What can hang from each mark:
T: C F X
F: T
K: X
X: K T V
B: K
C: L T
L: C
V: X

Known rows, with every way that one mark hangs from another:
L{C}: [ 20 -46 -26   3  29 -14   3   0  -8  -4  -3  -1  13  -2   1  -4  16 -31
  -2 -11   1  -3   6 -11 -15  -9  -5  -3  17  13   2  -5   6  11  17   6
  -6   0  -1  16  -8]
K{X{T{C}}}: [ 11 -30 -22  12  16  -3 -11   7  -7   1  -6  -4  18  11  -2 -10  11 -24
  -3  -5  -6  -4   8  -2   5   9  17   2  13   2  -2   1  -1   5   6  15
  -5  -5   0  15  -3]
C{L T{X}}: [  0 -30 -23 -12  15  -4   1 -13 -12  -6 -16 -18  10  14   2  -4   1 -19
   4   0   6  -9  -9  -7  -3 -16  -3   7  15  11  15  -7 -17  24  21  13
 -10   2  -5   6  -6]
V{X{K T{C{L}}}}: [ 12 -33 -23   0  15   2 -14  -6  -8   6 -12 -32  13  14   5 -15   2 -18
   0  -7  -5   8  10  -9  16 -11  -1   0  18   5   5   3   2   3  32   7
  -4  -9   3  27   0]
V{X{K}}: [ 11 -41 -22   2  26  -3 -15   4  -1  -1  -3 -17  14   6   4  -7   8 -22
  -3  -6  11  -3  -3  -6  -7 -15  -7  -4  19  11   9  -2  11   1  24   7
  -8  -4   3  18  -7]
T{C{L} F X{V}}: [  1 -37 -26  -7  11   0  -2  -5 -16   8 -14 -23   8  39  -2 -19  -2 -27
   6  -7  -6  -1   7 -13  -5 -21  17  -2  17  12  11   6  -7   2  32  16
  -9  -8   0  18  -8]
V{X{T{C F}}}: [ 10 -30 -32   4  11   1 -17  10  -5   4 -10 -19  15  13   2 -19  -1 -23
   0 -12  -4  -1   7  -5  -2  -2  13  -8  24   5  -2  10  -2  -2  19   9
 -10  -9   5  27  -3]
K{X{T V}}: [ 15 -26 -13   9  19  -6  -8   8  -5  -3  -4   3  24  24  -3  -9   5 -23
  -3   0   3  -5  11   2  -3  -1  17  -2   5   6  -3  -2   8  -4   6  17
  -6  -8   9   8  -7]
L{C{T{F X}}}: [  8 -30 -27  -3   9 -11  -1  -1 -14  -1  -9 -16   8  13  -4 -10   3 -35
   4 -10  -3  -9   0  -8 -22 -18  11  -5  13  13   8   8  -4   9  20   4
  -5  -6  -1  11  -8]
K{X{T}}: [ 12 -29 -16   5  18  -5 -11   6  -8  -4  -6   1  21   9  -2  -4   8 -20
  -4   1   1  -9   5   0  -1   3  12   0  11   6   0  -5   2   5   2  15
  -7  -1   3   8  -5]
T{C F X}: [  1 -38 -27   3  12  -3  -9   4 -16   5  -8 -16   7  25   1 -14   5 -33
   1 -10  -2  -6  -4 -10 -11  -5  18  -2  23  10  12  10  -9   3  21  13
  -9  -1  -5  18  -7]
L{C{T}}: [ 14 -35 -28   0  21 -14   3  -5  -3  -8  -5  -5  13  -2  -1  -6  15 -28
   0 -12   4  -7   3  -6 -18 -12  -5  -3  13  10   1  -4   4  20  17   4
  -4  -5  -6   9  -7]
F{T{C}}: [  6 -41 -32  17  16 -11  -9  -6   0  -4   2  -9   8   6  -2  -7  24 -20
  -2 -13   8  -5  -3  -9  -1   6  11  -3  23   3   8  -4   2  18  25   9
  -5  -2 -11  16  -4]
X{V}: [ 13 -41 -21   5  28  -7   0   3  -2  -6  -3   2  17  22   2  -9  10 -24
  -4  -6  11  -3   1  -7 -16 -13   0  -3  15  10   5  -3   4   4  19  15
  -8  -1   3   9 -12]
V{X}: [ 12 -44 -29  -2  28  -4 -11   7  -3  -5  -6  -8  15  -1  10  -6   7 -17
  -3  -3  12  -8  -1  -4  -7 -10  -8  -3  24  10   6  -7   2   6  17  12
 -15   0   3  20  -5]
X{K}: [  9 -40 -16   4  25  -7  -8  -3  -4  -6   0 -12  15  14  -2  -4  14 -26
  -8  -7   8  -2  -4 -11 -13  -9  -4   0  17  11  11  -1   5   4  18   7
   0   2  -5   8 -11]
K{X}: [  9 -40 -21   1  26  -7  -7   5  -5  -4  -4   2  18   3  -1  -1  13 -21
  -3   3   6 -13  -2  -2  -8  -5   2   2  15  12   5  -9   5  14   5  14
  -6   0   0   7  -7]
K{X{T{C} V}}: [ 13 -25 -20  13  17  -4  -9   9  -5   3  -6  -1  19  26  -2 -16   8 -25
  -2  -8  -4  -2  15   0   0   5  22  -1   7   0  -7   3   7  -5  10  16
  -4 -11   5  14  -4]
B{K{X{T{F} V}}}: [ 13 -22 -16   5   0  -8 -11   4  -8  -1  -6  -8  23  28  -8 -19   2 -28
  -1   0   2 -10   2  -2 -19 -10  27 -11   4   9  -5  -4   4  -9  13  14
  -9  -8   8   1  -5]
C{L}: [  8 -44 -24  -9  26  -7   2  -9  -7  -5 -10 -10  15   7   2  -2   8 -15
  -1   2   4  -6  -1 -10  -4 -16 -12   3  21  14  13 -12  -8  21  20  12
  -8   4  -3  11  -9]
V{X{K T{F}}}: [ 12 -30 -20   2  11   2 -19   5  -5   3  -6 -24  18  16  -4 -15  -4 -24
  -4  -5  -1   3   3  -5  -7 -13   7 -12  19   8   4  10   7 -12  19   5
  -3  -9  10  19  -8]
B{K{X{T{C} V}}}: [ 18 -22 -19  11   5  -6 -13   2  -7   1  -7  -7  19  24  -1 -20  12 -30
   0  -7   1  -6   8  -5  -5   3  25  -5   3   3  -7  -4   3  -4  15  14
  -9  -7   0   9   0]
B{K{X{T V}}}: [ 19 -23 -13   7   9  -7 -11   2  -6  -4  -5   0  23  23  -2 -14   8 -26
  -2   0   7  -9   2  -4 -12  -4  20  -7   0   6  -5 -10   4  -5  10  14
 -12  -4   4   2  -3]

Rows:
[ 11 -33 -25   0  17 -12   1  -2 -12  -4  -9 -11   8   6   4  -6   6 -34
   2 -13   3  -7  -2  -8 -14 -11   3  -1  11  10   7   2  -5  14  19   8
  -8  -4  -4  11  -6]
L{C{T{X}}}
[  8 -27 -14   7  12  -4 -10  -2  -8  -1  -3 -17  19  27 -10 -12   4 -28
  -8  -8  -3   4   1  -7 -13  -6   9  -6  17   8   7   9   3  -6  17   5
   4  -4   2  10 -11]
X{K T{F}}
[  9 -22 -22  10  10  -2  -9  10  -7   5  -7  -9  19  32  -9 -20   3 -27
   1  -5 -11  -3  15   0  -7  -3  29  -5   9   3  -5  10   8  -7  12  15
  -2 -16   8  14  -6]
K{X{T{C F} V}}
[  3 -26 -12   8  14  -5  -7  -4  -5  -3  -6 -17  12  35  -1 -13   2 -32
  -2  -8  10  -2  -5  -8 -16 -14  10  -1   2   6  12   7   4  -1  23  12
  -2  -8  -3   2  -9]
C{T{X{K V}}}
[ 10 -33 -31  -2  13 -16   2  -2  -4  -5  -7 -12  13   5  -8  -8  11 -31
   1 -12   0  -6   2  -7 -25 -19  -1  -6  16  12   1   2   5  16  17   2
  -1  -8  -3   8 -10]
L{C{T{F}}}
[ 12 -27 -21   2  15  -3  -3  -1  -9   4 -12 -12  18  25  -1 -15   4 -19
   3  -1 -10  -1  18  -4  13  -7  18   2   6   4  -5  -1   3   5  17  16
  -5 -12   7  15  -3]
K{X{T{C{L}} V}}
[ 10 -34 -24  -1  16  -3  -3  -8 -11   0 -12 -15  15  16   2 -11   7 -19
  -1  -7  -7   4  10 -12  10  -1   4   3  20   5   6  -2 -12  13  22  12
  -6  -2  -2  19  -4]
X{T{C{L}}}
[  9 -26 -12  10  11  -5  -7   0  -7   0  -2 -17  21  40 -10 -18  -1 -30
  -7  -9  -2   6   8  -7 -16 -14  16 -11   9   8   4  12   9 -15  21   9
   5 -12   6   9 -12]
X{K T{F} V}
[  8 -26 -18  10   6  -2 -11  -1  -7   4  -5 -24  15  27  -8 -17   8 -33
  -7 -14  -8   6   6 -11  -6  -1  16  -6  17   5   5  16   3  -7  20   7
   6  -9  -3  16  -8]
X{K T{C F}}
[  7 -26 -20   2  11  -4  -9   8 -10   0  -5  -6  21  15  -8  -7   4 -23
  -3   2  -6 -11   2   2  -9  -2  17  -5  15   9   1   2   1   2   3  13
  -3  -5   5   7  -8]
K{X{T{F}}}
[ 14 -31  -9  14  19  -5  -6  -1  -5  -2  -2 -10  22  33  -4 -13   6 -29
  -7  -9   4   8   9  -9  -9  -8   9  -6   6   5   2   6  10 -12  20  10
   3  -7   5   9 -10]
X{K T V}
[ 12 -32 -27  -1  14  -1 -14   8  -6  -1  -9 -14  20  10   0 -14  -5 -19
  -2  -4   2  -4   2  -1  -8  -7   6 -10  24   9   3   4  -2  -5  15  10
 -11  -6  11  22  -5]
V{X{T{F}}}
[ -3 -32 -30 -15  10  -8   3 -11  -4  -6 -12 -19  14  12  -6  -8   4 -14
   2   5   1 -10  -6  -6 -13 -24  -7   1  21  14  10  -6  -7  24  21   9
  -3  -4  -4   5 -11]
C{L T{F}}
[  0 -37 -22  -6   8  -1  -8  -9 -20   9 -11 -36   7  32  -5 -14   0 -29
   4  -6  -9   0   0 -17  -3 -20  10   0  20  12  18   9  -6   5  34   8
   1  -6  -4  17  -5]
T{C{L} F X{K}}
[  4 -33 -18   9  11  -2 -11   1 -13  10  -5 -24   7  45  -6 -22   2 -39
   0 -15  -4   3   2 -13 -15 -16  24  -7  13   9  10  17   7 -12  31  11
   1 -12   0  16  -9]
T{C F X{K V}}
[ 14 -34 -15   7  20  -1 -18   3  -5  -2  -5 -18  18  10   3 -10   1 -21
  -7  -5   7   3   2  -5   0  -4  -1  -5  16   6   4   3   6  -7  19   7
  -6  -6   6  19  -4]
V{X{K T}}
[ -2 -28 -23 -11   7  -4   2 -10 -12  -1 -15 -21  11  36  -5 -14  -7 -22
   6   0   2  -8  -3  -9 -13 -28   9  -1  12  13  12   2  -8  11  26  13
  -7  -9   2   4 -10]
C{L T{F X{V}}}
[ 17 -26 -16   4   6  -9 -14   0  -8  -6  -5  -3  21   8  -4  -7  12 -25
  -3   0   4 -12  -4  -2  -7   2  15  -6   9   7  -2 -13  -4   5   7  11
 -11   3  -2   1  -3]
B{K{X{T}}}
[  9 -28 -24  -1   7  -2  -2  -5  -9   5 -12 -20  17  37  -6 -20  -1 -22
   2  -6 -12   4  16 -11  -1 -16  15  -5  16   6   2   7  -3   0  27  13
  -4 -12   4  18  -8]
X{T{C{L} F} V}
[ 14 -31 -23  10  16  -1 -18   4  -5   4  -7 -23  15  14   5 -16   5 -25
  -4 -13   1   8   9  -7   7   0   8  -4  17   1   1  10   5  -6  25   6
  -3 -10   3  26  -2]
V{X{K T{C}}}
[  1 -38 -28  -8  12   0  -4  -5 -19   7 -15 -24   6  26  -1 -12  -1 -25
   5  -6  -8  -5   0 -14  -1 -17  12   1  24  14  15   4 -14  12  30  12
  -8  -1  -4  20  -6]
T{C{L} F X}
[ -3 -27 -25  -1   7  -4  -5  -1  -8  -3  -9 -15  10  20  -3  -9   1 -28
   1  -4   6 -11 -12  -4 -19 -13  11  -1  17  12  13   5 -13  10  17  11
  -8  -3  -3   4  -9]
C{T{F X}}
[  2 -27 -13  -5  13  -4   0 -15 -11  -1 -12 -26  11  37  -2 -11  -2 -24
   1  -2   7   1  -1 -12  -5 -25   2   2   3   9  12   1   0   9  31  11
  -2 -10  -1   4 -10]
C{L T{X{K V}}}
[  5 -40 -25   9  11  -7  -4 -13 -11   2  -7 -20   4  30  -1 -13  10 -19
   6 -10   5  -3   5 -15   8  -9  22  -3  14   6  11  -3  -4  14  40  14
  -9  -8  -4  19  -2]
F{T{C{L} X{V}}}
[  6 -42 -26  -5  18  -2  -4  -8 -18   3 -13 -19   7  19   5  -8   5 -25
   2  -7  -2  -4   1 -13   7 -10   5   7  21  10  16  -3 -16  15  27  14
 -11   2  -5  18  -3]
T{C{L} X}
[ 11 -30 -15   8  16  -2  -3 -10  -9   4  -8 -23  16  37  -2 -17   6 -24
  -2 -13  -8  12  16 -13   6 -12  10  -1   9   2   4   7   4  -1  32   9
   3 -10   2  16  -7]
X{K T{C{L}} V}
[  8 -37 -12  16  13  -8 -11  -7  -8  -1   3 -17   8  33  -6  -9  12 -27
  -1 -13  15  -1  -4 -15  -6  -8  21 -11   7   5  16   4  11  -2  33  10
   0  -7  -2  10  -7]
F{T{X{K V}}}
[ 11 -30 -19   7  12  -4  -4   3  -6  -2  -6  -5  22  32  -6 -17  -2 -26
  -4  -7   0   0   7  -6 -17  -9  16 -10  14   8   0   8   0  -9  15  13
  -4  -7   8  11 -12]
X{T{F} V}
[ -4 -28 -25 -14   5  -4  -1 -10 -15  -1 -17 -25  11  22  -4  -9  -4 -21
   4   2   0 -12 -10  -8  -9 -22   4   1  19  14  16  -2 -15  19  22  10
  -7  -3  -3   6  -9]
C{L T{F X}}
[ -2 -24 -16   4   6  -4  -6  -3  -8   0  -7 -24  11  41  -7 -16  -3 -34
  -1  -8   6  -4  -7  -7 -24 -21  17  -7   6   9  11  11   4  -4  25  10
   0 -11  -1   2 -12]
C{T{F X{K V}}}
[ 12 -29 -14   7  15 -13  -2  -5 -11   1  -6 -17   9  26  -3 -13   4 -39
   2 -16   3   3   6 -12 -19 -21  10  -6  -1   7   4   9  12  -1  28   6
   0 -11   0   9  -9]
L{C{T{X{K V}}}}
[ 16 -32 -19   3  14  -9  -8   1  -1  -4  -4  -3  19  16  -1 -12  14 -27
   0   0  12 -15  -2  -4 -20 -12  13  -7   5  13  -1 -14   6   4  15  12
 -13  -1   0   0  -5]
B{K{X{V}}}
[  6 -29 -20   0   5   0  -6 -10 -11   4 -11 -32  14  30 -10 -16   4 -25
  -2  -8 -15   8  11 -13   3 -14   9  -2  19   7   9   9  -2   2  29   6
   6  -8  -1  17  -7]
X{K T{C{L} F}}
[  9 -27 -25  11  11  -3  -6   2  -6   4  -7  -9  17  36  -5 -21   3 -29
  -3 -12  -8   4  13  -6 -11  -4  22  -8  16   5  -1  12   0  -9  19  13
  -4 -11   4  16  -8]
X{T{C F} V}
[ 12 -31 -23   1  16  -4   1  -6  -8   1 -13 -14  17  30   2 -16   4 -21
   0  -6  -7   7  16 -11   7  -9   9   1  13   2   1   2  -4   5  25  14
  -6  -7   4  18  -7]
X{T{C{L}} V}
